Every row comes from one small tree of marks. The marks that hang from a mark follow it in brackets, in alphabetical order. Every link used is in the known rows. Which tree was each row made from?
Known rows
K[L S[W]]: [-1.40  1.26 -3.40  1.28  0.47  1.12  0.58  1.98  0.96  0.24 -0.05  0.35
 -2.15 -1.93  1.60  1.36 -2.46 -1.09  1.41 -0.22 -0.96  2.13]
K[S[Q[L] W[N]]]: [-1.35  0.55 -4.72  1.40  0.57  0.07  0.05  0.00  1.21 -0.80  0.05 -2.26
 -1.69  0.45  1.71 -1.04 -2.49 -1.16  1.08 -1.50 -1.75  2.22]
N[D W[S[K Q]]]: [-0.89  3.32 -5.33  3.29 -0.31 -2.99 -0.45 -3.54  1.82 -3.40  0.64 -0.53
 -1.53 -1.31  1.18 -2.56 -4.24 -0.27  1.96  0.09 -1.86  3.59]
Q[S[W[N]]]: [ 0.10  2.03 -3.41  1.36  0.07 -0.94 -0.04 -0.56  2.25 -2.67 -0.64 -1.25
 -1.27 -0.98  1.81 -2.45 -1.50 -3.45  0.35 -0.52  0.50 -0.12]
K[S[Q W[N]]]: [-0.34  0.80 -5.03  1.27  0.90  0.06  0.12 -0.36  1.47 -0.38 -0.27 -2.13
 -1.81  0.13  1.31 -1.10 -1.63 -0.21  0.78 -1.18 -2.52  1.95]
X[D[N[W[S]]]]: [ 0.78  2.50 -6.46  1.09  0.45 -1.77 -0.98 -0.20  2.71 -1.40 -2.04  0.48
 -0.34  0.81  1.64 -2.35 -1.12 -1.30  0.75  0.37 -2.45  0.57]
N[D W[S[K]]]: [-0.55  2.79 -4.43  3.59  0.29 -3.19 -1.07 -2.98  1.31 -3.80 -0.04  0.31
 -1.25 -1.95  1.22 -2.58 -4.69 -0.84  1.99  0.82 -1.00  3.50]
X[D]: [ 1.39  1.04 -4.96  0.67  0.08 -2.50 -0.41  1.41  2.26  0.21 -0.82  0.38
  0.28  1.08  1.31 -2.28 -0.74 -1.31  1.08  0.46 -2.57 -0.27]
L[K Q[S]]: [ 0.67  2.01 -4.50  1.48 -0.43 -1.45  0.84  1.94  1.49 -3.08  2.13 -2.37
  0.35 -2.09  2.13  0.87 -1.92 -2.33 -3.19  1.43 -0.63 -1.03]
L[K]: [ 1.67  0.51 -3.55  0.89  0.17 -0.88  0.72  1.79  1.27 -0.87  0.35 -2.95
  1.10 -1.14  0.22 -0.49 -1.11 -0.75 -0.57  2.43 -0.96 -0.10]
Q[L S[K W]]: [-2.45  1.74 -3.02  1.22 -1.65 -1.20  0.70 -1.17  0.94 -4.13  0.58 -1.61
 -1.37 -1.56  2.23 -1.00 -3.62 -4.73  1.93 -1.91  1.08  0.88]
W[N[D] S[K]]: [ 1.89  1.72 -4.77  1.28  1.86 -3.65 -0.81 -2.62  1.24 -4.07 -1.76 -2.76
  0.23 -0.34  2.58 -4.03 -1.99  1.34  1.11 -0.26  0.83  3.19]
Q[L[K] S[W[N]]]: [-1.42  1.03 -2.92  1.50 -0.46 -0.82 -0.14  0.78  1.97 -3.46  0.73 -2.66
 -0.16 -1.50  2.45 -0.73 -3.61 -4.57 -0.03 -0.45  2.17 -0.09]
W[S]: [ 1.21  2.36 -5.97 -0.04  1.03 -2.27 -0.25 -0.74  1.34 -1.94 -0.44 -2.38
 -0.44  0.41  1.50 -3.90 -0.14 -2.72  0.38  0.78 -0.65  2.04]
Q[L S]: [-2.51  1.49 -3.06  1.39 -1.13 -1.42  0.43  0.63  1.34 -2.89  1.20 -0.62
 -0.61  1.37  2.26 -2.37 -3.67 -5.75  1.02  0.11  1.08  0.69]
D[N[W[S[Q]]]]: [-0.30  3.62 -6.15  1.54  0.04  0.10  0.26 -1.80  1.86 -2.99 -1.82 -1.80
 -1.19  0.93  0.83 -3.05 -0.88 -1.41  0.29  0.83 -1.75  1.93]
W[N[D] S[K Q]]: [ 1.45  2.43 -6.08  0.90  0.95 -3.33 -0.02 -3.32  1.94 -3.57 -0.85 -3.97
 -0.17  0.67  2.53 -4.03 -1.34  2.13  1.04 -1.32 -0.36  3.31]
K[S]: [-0.28  0.09 -3.98  1.48  1.35 -0.69 -0.09  0.87  0.37 -0.36 -0.06 -0.02
 -0.98  0.60  1.07 -1.11 -2.81 -1.47  0.89  1.17 -2.07  2.09]
S[K[L] Q W[N]]: [ 0.67  2.64 -4.55 -0.01 -1.62  0.08  2.78 -1.63  1.93 -2.19 -0.88 -4.67
 -1.63 -1.95  1.41 -0.40 -0.17  2.78  1.80 -3.72 -1.21  1.58]
D[N[W[S]]]: [-0.01  3.25 -5.48  1.74  0.49 -0.04 -0.15 -1.45  1.51 -3.24 -2.27 -1.21
 -0.98  0.44  0.84 -3.04 -1.22 -1.80  0.26  1.31 -1.17  1.83]
Q[L[K] S[W]]: [-2.10  1.40 -3.09  1.46 -1.17 -0.57  0.03  0.81  1.79 -2.94  1.48 -2.19
 -0.52 -1.90  1.93 -0.10 -3.33 -5.56  0.28 -0.15  1.39 -0.24]
W[N S]: [ 2.58  1.60 -5.51 -0.02  2.36 -2.78 -0.57 -0.77  1.72 -3.03 -2.02 -3.39
  0.19  1.13  2.50 -5.01 -0.64 -0.75 -0.22  0.15  0.96  2.30]
Q[L]: [-1.21  0.68 -2.85  1.33 -0.68 -1.02  0.54  1.53  0.33 -1.65  0.09 -1.76
  0.08  1.62  1.18 -2.78 -2.46 -3.75  1.42  0.76  0.10  1.16]

Write each row's tree
[-1.20  1.64 -4.48  0.88  0.28  1.14  1.25  1.25  1.86  0.21  0.13 -1.36
 -2.17 -0.70  2.04  0.82 -2.05  0.64  1.01 -1.58 -1.36  2.38]
K[L S[Q W[N]]]
[ 1.68  1.84 -4.77  1.62  2.21 -3.08 -1.50 -1.29  1.83 -2.90 -1.53 -2.24
  0.24  0.71  2.46 -4.83 -1.39 -0.20  0.43  0.75  0.90  2.59]
W[N[D] S]
[-0.25  0.22 -3.40  2.49  1.72 -0.35 -1.12  0.12  0.81 -0.86 -0.98 -0.40
 -1.39 -1.08  1.39 -1.04 -2.69 -0.78  1.12  0.15 -1.30  1.95]
K[S[W[N[D]]]]
[-0.03  2.60 -6.97 -0.34 -0.14 -1.94  0.50 -0.75  1.95 -1.85  1.07 -4.25
 -0.31  1.09  1.74 -2.98 -0.49 -2.47  0.13 -0.26 -0.98  2.18]
W[S[Q[L[K]]]]
[ 0.70  2.15 -5.59  1.48  0.04 -1.38 -0.66  0.32  2.54 -1.04 -2.03  0.84
 -0.26  0.96  1.29 -2.01 -1.26 -1.03  0.90  0.62 -2.74  0.10]
X[D[N[W]]]
[ 0.39  2.60 -4.27  1.53 -0.49 -1.57  0.88 -0.22  1.00 -4.28  0.24 -1.83
 -1.19 -1.80  2.63 -0.93 -1.62 -2.05 -1.37 -1.23 -0.52 -0.15]
L[Q[S[K W[N]]]]
[ 0.42  0.51 -4.78  1.03  0.34  0.04  0.42  0.95  1.54 -0.17  1.11 -3.16
 -0.30 -1.94  0.53  1.10 -1.62 -0.30 -0.41  0.86 -2.28  0.74]
L[K[S[Q W]]]
[-1.04  3.46 -5.93  1.61 -0.18  0.12  0.21 -1.57  1.71 -3.23 -1.62 -1.91
 -1.10  1.17  1.06 -3.02 -1.46 -2.06  0.48  0.57 -1.28  2.15]
D[N[W[S[Q[L]]]]]
[ 0.27  2.45 -4.53  1.89 -0.74 -0.14  0.36 -1.28  2.48 -0.86 -0.60 -3.63
 -1.26 -0.29  0.76 -2.82  0.41  0.31  1.14 -1.51 -1.92  0.61]
S[Q W[N[D]]]
[-2.31  1.39 -3.05  1.04 -1.45 -1.99  1.17 -0.68  0.76 -4.07  1.00 -1.17
 -0.63  0.30  2.41 -1.59 -4.28 -4.24  1.69 -0.91  1.03  1.28]
Q[L S[K]]
[ 1.50  2.09 -4.51  1.08  1.55 -3.07 -0.26 -1.82  1.43 -3.82 -1.57 -2.40
  0.00 -0.72  2.94 -3.10 -2.24  1.75  1.23 -0.46  1.39  3.37]
W[N[D] S[K[L]]]
[ 0.98  1.39 -2.61  2.48  0.53 -0.52 -0.82 -0.26  1.45 -1.60 -1.90 -1.96
 -0.69 -1.65  0.81 -2.73 -0.66 -0.80  1.20  0.01 -0.26  0.44]
S[W[N[D]]]
[-1.16  2.22 -4.79  0.44 -2.59 -0.33  2.12 -2.26  1.00 -2.38  0.37 -4.76
 -1.63 -1.39  0.73 -0.87 -0.84 -0.52  2.45 -3.52 -2.06  1.46]
S[K Q[L] W]
[ 0.56  2.04 -3.42  0.51 -1.11 -1.12  2.57  0.52  0.12 -2.78 -0.12 -1.70
 -0.57 -1.49  1.65  0.10 -1.76  0.90  0.86 -0.65 -0.87  1.48]
S[K[L[Q]]]
[ 0.75  2.43 -5.33  1.28  0.59 -2.73  0.30 -2.20  1.21 -3.97 -0.68 -1.27
 -1.33 -1.25  1.27 -2.83 -3.52 -1.63  1.15 -0.04 -0.92  3.13]
N[W[S[K]]]
[ 0.09  3.21 -5.50  1.54  0.33 -0.28  0.23 -2.15  1.25 -3.76 -2.43 -1.44
 -1.02 -0.03  0.90 -2.70 -1.51 -1.03  0.61  0.81 -1.23  2.16]
D[N[W[S[K]]]]
[ 0.39  2.11 -2.99  0.57 -1.25  0.06  1.87 -0.60  0.66 -2.18 -1.13 -2.28
 -1.48 -3.80  0.79  0.39 -0.87  0.30  2.29 -1.78 -0.60  1.18]
S[K[L] W]
[ 0.67  0.85 -4.74  1.87  0.68 -0.41  0.08  2.30  0.59 -1.88  1.47 -2.50
 -0.24 -3.29  1.70  2.24 -2.09 -1.01 -2.67  0.98 -1.83  0.06]
L[K[S[W]] Q]
[ 0.78 -0.05 -3.93  1.31  0.98 -0.13 -0.14  1.41  1.07 -0.54  0.43 -2.32
  0.01 -2.60  0.57  1.19 -2.11 -0.86 -0.35  1.58 -1.47  0.63]
L[K[S[W]]]
[-1.97  0.93 -4.95  1.42 -0.11  0.33  0.21  0.00  1.02 -0.32  0.79 -1.80
 -2.01  0.11  1.20 -0.52 -2.27 -2.11  1.38 -1.27 -2.57  2.09]
K[S[Q[L] W]]
[-0.20  3.56 -6.15  1.37 -0.11 -0.16  0.59 -2.45  1.59 -3.56 -1.93 -2.05
 -1.22  0.42  0.88 -2.67 -1.12 -0.70  0.58  0.27 -1.80  2.21]
D[N[W[S[K Q]]]]
[-2.69  1.92 -3.05  1.58 -1.30 -0.69 -0.01  0.13  1.52 -2.99  0.83 -1.07
 -1.35 -0.54  2.10 -1.78 -3.02 -6.27  1.27 -0.87  1.15  0.28]
Q[L S[W]]
[ 1.35  1.83 -6.50 -0.32  1.22 -2.44  0.16 -0.77  2.30 -2.94 -0.43 -5.27
  0.35  1.81  2.73 -4.12 -0.99 -0.57 -0.47 -0.85  0.56  2.44]
W[N S[Q[L[K]]]]
[ 2.33  2.15 -5.46 -0.38  1.63 -2.87  0.77 -1.01  1.20 -4.36 -1.63 -3.60
 -0.11 -0.42  3.38 -2.91 -1.44  1.21 -0.20 -1.24  1.22  2.89]
W[N S[K[L[Q]]]]
[-1.89  1.99 -4.75  0.86 -0.43  1.40  1.39  1.25  1.73  0.70  0.87 -0.84
 -2.51 -0.99  1.51  1.36 -1.78 -0.35  1.36 -1.29 -2.12  2.23]
K[L S[Q W]]
[-0.84  3.24 -3.66  1.12 -1.17  0.05  1.71  2.32  1.53 -1.82  0.91 -0.43
 -1.42 -1.41  2.36  0.27 -1.34 -2.32 -0.57 -0.20  0.04  0.19]
K[L[Q[S[W]]]]
[ 0.91  2.40 -6.44  0.96  0.23 -2.07 -0.63 -0.85  2.42 -2.01 -2.13  0.24
 -0.32  0.31  1.69 -1.97 -1.46 -0.58  1.06 -0.13 -2.50  0.89]
X[D[N[W[S[K]]]]]
[ 1.02  2.59 -5.61 -0.57  0.33 -2.24  1.03 -1.24  0.98 -2.84 -0.47 -2.57
 -0.68 -0.92  1.96 -2.14 -0.93 -0.77  1.15 -0.53 -0.12  2.82]
W[S[K[L]]]
[ 1.31  2.04 -3.05  0.80 -0.45 -0.44  1.72 -0.24  0.64 -3.62 -1.68 -3.03
 -1.18 -3.58  2.08  0.14 -1.19  1.57  0.76 -2.45  0.29  1.09]
S[K[L[Q]] W[N]]
[ 0.39  3.01 -5.43  1.32  0.22 -2.46  0.72 -1.36  1.20 -4.21 -0.19 -1.08
 -1.53 -1.75  1.93 -1.79 -3.66 -1.40  0.40 -0.39 -0.71  3.03]
N[W[S[K[L[Q]]]]]
[ 0.38  2.96 -6.25  1.01 -0.09 -2.57  0.89 -2.71  1.71 -3.61 -0.03 -2.08
 -1.61 -0.58  1.24 -2.82 -3.11 -1.11  1.03 -0.75 -1.83  3.18]
N[W[S[K Q]]]
[ 0.25  3.01 -6.25  1.22  0.15 -2.17  0.35 -1.85  2.10 -2.81  0.14 -1.69
 -1.57  0.11  1.14 -3.37 -2.65 -2.17  0.58 -0.05 -1.78  2.78]
N[W[S[Q]]]
